Each row was made from one walk, in order. Every step used is in the known rows, and no mark comes twice. Write each row's walk.
In the rows, 128 means zero.
Known rows:
fovuzot/tafa/datiba/kaso/givip/koregun: 117 144 126 169 115 112 136 126  82 139 138 173 122 163 152  91 125 141  94  60 147 152  98 153
fovuzot/koregun/dupof/kaso: 149  57 130  78  93 145  67 114 179  82  99 111 138 116 120 178 103 156 179 194 149 107 200 132
fovuzot/tafa: 182  91 128 141 151 128 119  94 198  57 129 157 149 139 171 132  90 118 121  71 146 155  96 152
datiba/tafa: 160 121  86 148 167 136 126  70 210 140 131  77 114 119 137 179  89  99 166 185 148 148 127 120
tafa/datiba/koregun/dupof/kaso/givip:  70 129 139 101 117 145 141 153 138 150  77 128 150 148  63  89 166 123 107 150 113 119 143  92
koregun/dupof: 120  61 163 158 140 163 115 123 172 108 113  57  84 104  85 131 114 129 145 178 131 139 154 110
koregun/dupof/tafa: 154  61 151 150 125 134  99 141 161 100 110 100  57 117 123 149  93 158 141 179 121 139 164 121
kaso/fovuzot/koregun/dupof: 124  87 203 123  74 130  67 149 137 122  94  53 164  86 116 111  95 141 146 200 121 106 167 156
kaso/givip/tafa: 104 141 134 142 149 130 191  79 118  39 143 146 114 116 128 139 152  52 122 136 117 108  93 132
kaso/dupof/tafa: 116  80 152 101 151  92 140 122 170  85 142 137 136 102 154 143 121 113 139 169  95 146 146 169
datiba/koregun/fovuzot/kaso/dupof: 126 133 126  95 166 133 116 155 171 149 136 126 147 131  78  91 171 126 118 112 119 190  93  85
tafa/datiba/koregun/fovuzot/kaso: 124 157 136  96 142 160 157 162 137 200  93 125 177 155 105  79 162 142 103  65 112 147  97  86
tafa/fovuzot/kaso: 144 146  48 134 130 105 107 127  95 117 151 124 181 126 155 118 128 114 111  74 123 124  77 127
fovuzot/koregun/dupof: 144  43 171 109  94 157  84 125 166 106  89  68 128 109 130 155  90 141 172 167 140 123 176 136
kaso/givip/koregun/fovuzot/tafa/datiba:  94 156 145 123  96  90 207 139 103 128 148 208 155 145 114  49 176 150  71 120 102 142  64 108
dupof/tafa: 182  99 117 110 144 123 132 116 180  95 118 173 102 134 183 180  83 119 136 142 116 118 128 145
tafa/datiba/kaso/givip:  76 159 148 171 131 149 174 139  78 179 124 113 145 137 111 119 131  85 125 120 120  74 137 145
givip/tafa/datiba/koregun/fovuzot/kaso: 137 172 125 106 162 160 160 117 110 141 114 118 102 146 136 115 172 135 118  40 132 169 104  84
fovuzot/kaso: 157 111  67 146 164 154 100  93 135  78 155 126 161 136 159 136 136 112 139  93 131 156  83 131
tafa/datiba/kaso/givip/koregun:  61 166 135 157 116 140 175 135  59 195 129 137 118 142 117 108 149 106 116 130 125 108 124 130
dupof/tafa/datiba: 158 119 132 105 128 127 161 136 148 138  95 168 135 146 186 150  93 137 122 109 100 103 137 145
koregun/fovuzot/tafa/datiba/kaso/givip: 150 158 174 162 127 112 169 165 127 161 149 153 158 142 111  80 126 159  94  71 127 107 113 131
givip/tafa/datiba/koregun/fovuzot: 130 169 156  90 159 165 189 117 139 150  96 114  92 133 126 128 159 118 121  63 132 146 117  83
fovuzot/kaso/dupof/tafa/datiba/koregun: 113 111  89 112 155 106  93 140  98 110 141 140 162 144 156  98 163 147 116  82  98 196 100 140

Which walk is each row?
132 150 113 112 151 138 132 157 154 136 128 152 149 148  76  88 167 112 104 106 118 160  67  79
datiba/koregun/fovuzot/kaso/givip
112 184  94  68 139 114 174 110 149  84 134 206 145 143  84 135 182 117 111 154 123  88 136  96
dupof/kaso/givip/tafa/datiba/koregun/fovuzot
121 120 180 176  98 144  41 154  96 181 125  48  91  94 106 155  81 122 169 191 157 100 191 164
datiba/kaso/fovuzot/koregun/dupof
123 117 151 164 144 116 117 131 120 134 138 117 149 140 154 107 113 131 117  55 142 150 138 177
fovuzot/tafa/datiba/kaso/dupof
150 129 108  57 101 111  75 104 184  84 126 165 201 109 135 165 113 131 153 214 133  71 177 160
dupof/kaso/fovuzot/koregun
174 132  91 104 117  85 131 142 139 120 120 171 119 128 183 160  81 121 114 121 110  99 118 140
dupof/tafa/fovuzot
128  67 134  88  81 127  80 119 158  67 108 127 152 118 105 159 117 143 163 206 137  92 188 138
fovuzot/koregun/dupof/kaso/givip
102  99  90  98 112 127 113 101 155 114 137 164  55 126  94 130 162 176 133 217 147 178 140  80
givip/koregun/dupof/kaso
126 158  59  68 108  85 132  87 126  35 147 200 161 126 133 175 149  97 134 166 134  67 145 137
dupof/kaso/givip/tafa/fovuzot/koregun
102 134  54 149 130 115 127  96  73  73 175 185 151 149 143  90 179 121 106 118 117 173  43 115
fovuzot/kaso/givip/koregun
140 143 142  96 110 111 178 131 144 167 138 194 120 146 140  72 154 201  90  94 132 184  81  91
givip/koregun/fovuzot/tafa/datiba
173 149 170 151 137 129 154 159 151 177 142 135 143 141 122  99 111 175 107  60 138 120 127 127
koregun/fovuzot/tafa/datiba/kaso
110 169 115 165 117 115 121 120  43 128 152 113  79 118 130 175 114  68 149 122 155  85 142 156
datiba/kaso/givip/tafa/fovuzot/koregun
 95 134 195 163  89 152  91 170  71 220  96  45 135 112 111 114 102 147 143 149 131  91 189 154
tafa/datiba/kaso/fovuzot/koregun/dupof
151 150  64 143 143  97 120  97 171 166 134  75 131 111 135 162  91 104 142 165 143 129 117 116
datiba/tafa/fovuzot
 98 147 130 187 106 118 102 135  36 132 148  84  52 111 103 165 117  94 151 140 157  96 158 145
datiba/kaso/givip/tafa/fovuzot/koregun/dupof
122 165 134 149 162 169 164  93  93 145 124  91  61 125 154 173 130  97 152  75 153 121 147 130
givip/tafa/datiba/kaso
106 154 178 140  99 149 112 156  81 215 102  76 163 119 141 128 101 122 141 127 131  76 172 167
tafa/datiba/kaso/fovuzot/koregun
151  90 101 158 107 103  69 163  97 114 132 103  77 122 133 127 105 179 120 132 120 146 139 119
koregun/dupof/tafa/fovuzot/kaso
102 147 124 194 145 140 135 119 102 133 157 121  96 123  98 161 114  52 145 164 142  85 130 150
datiba/kaso/givip
130 131 105  95 125  86 142 138 111 146 178 197 100 132 143  91 178 206 109 137 113 209  84  98
givip/koregun/fovuzot/kaso/dupof/tafa
141 118 173 172  91 123  32 165  88 172 123  75  69 103 129 170  65 143 165 190 153 100 195 171
datiba/kaso/fovuzot/koregun/dupof/tafa
115 152 172  82 139 160 186 164 171 209  76 123 166 144  91  86 147 128 105  92 110 127 118  84
tafa/datiba/koregun/fovuzot
135  96  82 135 163  98  91 116 114  67 174 140 157 125 172 127 146 140 133 111 103 182 105 160
fovuzot/kaso/dupof/tafa
146 149 116 149 142 122 157 144 124 107 175 149 181 129  99  89 160 141 106 114 106 119  78 107
koregun/fovuzot/kaso/givip
128 146 143 114 159 165 191  81 127 108 110 103 103 123 167 148 141 100 135  77 128 127 127 121
givip/tafa/datiba
